Each row was made from one small tree. The marks that hang from a mark follow it in brackets, in alphabetical order. Every link used is in the known rows. Write each row's tree.
(in the rows, 128 means zero)
Known rows
K{M{A}}: [149 143 160 123 158 120 131 152 137 154 120 116 152 138 147 121 143 118
 121 110 108 110 127]
C{A{B M S{R}}}: [120 146 182 153 134  41 164 149 101 123  88 120  85 161 132  77 111 117
 200 136 111 125 193]
A{B M S}: [134 154 149 129 143  76 145 150 108 133  91 127  98 141 139 110 113 108
 186 138 110 128 181]
G{A{M}}: [107 144 149 134 141  89 153 133 143 137 160 109 125 139 125 117 151 121
 146  93 107 123 150]
G{A{B M{K} S}}: [119 171 167 137 164  41 171 152 123 124 119 111 111 142 137 110 116 115
 202 100 108 128 199]
S{R}: [124 131 156 140 114 115 129 139 133 127 112 120 130 135 107 121 122 137
 136 126 121 136 136]
N{M{A{S} K} Y}: [173 140 164 101 145 127 135 191 126 142 142  75 151 128 133 122 130 131
 135 147 115 126 112]
E{Y}: [157 118 110 128 128 127 112 126 127 151 135 114 115 108 129 141 151 122
 104 142 125 126 136]
K{M}: [133 136 134 143 158 117 130 136 138 147 128 109 135 135 147 121 131 118
 117 119 117 138 139]
S{A{G M} R{B}}: [137 154 157 153 127  49 160 157 130 117 114 107 140 176  82 114  94 128
 161  83  72 112 166]
N{M{K}}: [139 139 137 133 147 122 134 153 155 124 163  85 149 128 130 116 130 137
 111 122 148 142 116]
C{A{B G S{R}}}: [132 135 165 148 116  71 172 146  90 105  72 138 101 146 102  86  73 125
 218 173  77 103 187]
A{B C M S}: [134 167 168 138 123  54 156 155  88 126  89 136 104 141 147  95 111 104
 198 140 100 109 191]
A{B C}: [133 148 154 139 112  89 151 136  94 119  98 136 123 121 139 107 106 119
 171 140 111 111 164]
N{M{A{B}}}: [158 134 168 118 134 131 149 162 126 133 113  96 149 121 124 111 120 124
 151 146 118 107 130]
A{C G S{R}}: [139 149 172 142  85  85 151 160  98 108  88 146 128 138  92 104  85 126
 190 167  67  96 164]
K{M{N}}: [137 137 123 136 153 106 112 133 164 155 154 125 148 133 148 132 139 125
 115 108 114 137 124]
M{A{C G} N{Y}}: [173 144 137  88  98 104 123 175 124 142 154 153 166 123 124 125 140 133
 143 139  55  81 100]
A{C M{N} S{R}}: [130 160 177 141  97  47 126 160 135 137 127 144 123 151 125 106 133 125
 172 117  98 118 158]
M{A{B G S} N}: [167 147 142  99 120  93 134 163 121 126  90 169 142 129 112 130  97 122
 208 154  69  79 152]
C{A{M{K N} S{R}}}: [123 155 167 141 140  21 132 152 156 129 152 131 111 171 142  94 145 138
 164  91 133 136 157]
G{A{S}}: [111 130 155 141 128 112 159 125 114 122 119 119 124 126 112 130 104 120
 179 135 100 114 161]
A{B C G M S}: [144 172 154 130 118  52 161 167  89 117  89 149 109 142 128  92  98 104
 212 159  66  92 191]
K{M{A{C} N{Y}}}: [168 149 157 111 133  95 117 170 133 170 155 121 167 131 161 121 156 121
 120 115  79 107 110]
S{A{M} R}: [110 153 170 146 116  68 136 149 127 123 115 103 131 166 116 106 134 121
 133  82 104 129 153]
C{A{B M}}: [120 143 144 139 149  61 159 134 113 129 127 123  94 151 157  84 138 118
 162 118 127 123 167]

Write each row's tree
[151 137 109 105 141 102 103 153 155 147 176 122 146 126 145 142 147 142
 110 104 126 151 104] -> M{K N{Y}}
[167 137 138 102 153 117 106 167 153 179 156 112 163 130 152 136 158 126
 109 112  90 125 101] -> K{M{A N{Y}}}
[168 168 180 129 135  73 165 176  86 131  65 142 141 138 135  97  87 102
 208 159  47  70 184] -> K{M{A{B C G S}}}
[154 130 171 117 125 141 142 165 123 131 117  99 146 129 119 118 117 123
 149 158 114 103 123] -> N{M{A{S}}}
[131 145 134 114 142  70 143 153 144 158 169 107 128 126 135 123 147 121
 164 104  82 137 148] -> G{A{B M{N{Y}}}}
[153 143 147 116 153 107 112 148 163 161 145 132 163 136 148 132 152 125
 120  98 107 112 115] -> K{M{A N}}
[137 145 119 114 158  50 121 154 155 152 203 116 121 154 171 104 178 137
 112  86 131 147 117] -> C{A{M{K N{Y}}}}
[178 154 143 102 128  92 123 181 135 162 155 132 173 131 140 117 142 122
 133 132  43  90 111] -> K{M{A{C G} N{Y}}}
[130 148 129 129 145  59 165 146 115 120 125 136 101 152 137  81 125 118
 175 134  91 104 168] -> C{A{B G M}}
[125 170 146 135 103  58 152 154 104 108 127 133 140 158 127  97 126 110
 148 104  65  82 157] -> S{A{C G M}}
[115 166 185 148 124  45 182 147  93 124 106 123 108 136 134  97 108 103
 216 126  81 101 206] -> G{A{B C M S}}
[170 145 144  89 140  95 109 174 137 149 143 132 150 133 144 142 142 136
 146 116 109 122 113] -> M{A{S} K N{Y}}
[170 156 154 107 147 105 154 185 140 117 124 107 162 129 115 107 113 133
 161 140  99  99 135] -> N{M{A{B G} K}}
[142 157 191 163 120  39 162 157 110 131 101 117 116 163 108 106  96 123
 189 115 104 120 181] -> A{C M S{R{B}}}
[167 144 133  86 141 101 104 169 154 153 167 128 161 129 146 141 162 142
 115  95 118 127  94] -> M{A K N{Y}}
[144 124 160 163 128  69 176 139 107 110 100 127 114 161  85 103  64 136
 201 148  88 104 170] -> C{A{G S{R{B}}}}
[109 158 179 145 120  62 169 143 107 125 134 122 119 140 130 102 126 109
 185 118  87 100 179] -> G{A{C M S}}
[134 173 140 126 133  40 118 155 158 134 177 143 140 148 159 109 166 132
 130  75 129 124 135] -> A{C M{K N}}
[163 161 146 100 147  88 146 171 124 115  99 143 147 133 124 118 116 131
 175 122  95  94 149] -> M{A{B G} K}
[127 178 182 149  95  30 166 169  93 104  84 125 132 160 108  82 101 112
 190 110  51  92 191] -> S{A{B C G M} R}
[152 163 177 156 114  37 166 168 111 122 101 130 123 163  88 102  84 124
 202 132  68 101 183] -> A{C G M S{R{B}}}
[178 141 124  92 149 114 113 178 153 170 156 126 169 131 133 133 145 126
 122 129  55 106 101] -> K{M{A{G} N{Y}}}
[131 177 193 171 130   4 164 159 122 113 123  98 144 181 119 101 111 130
 156  45 115 122 176] -> S{A{C M{K}} R{B}}
[145 129 169 158 129  91 152 138 118 125  89 114 120 148  88 133  74 134
 182 131 116 134 164] -> A{S{R{B}}}
[127 128 159 146 110  86 157 143 105 108 100 138 109 152  99  93  91 131
 187 163  84 103 160] -> C{A{G S{R}}}
[116 179 177 143 145  25 176 152 121 120 141 114 128 138 147  94 136 117
 184  83 107 115 188] -> G{A{B C M{K}}}
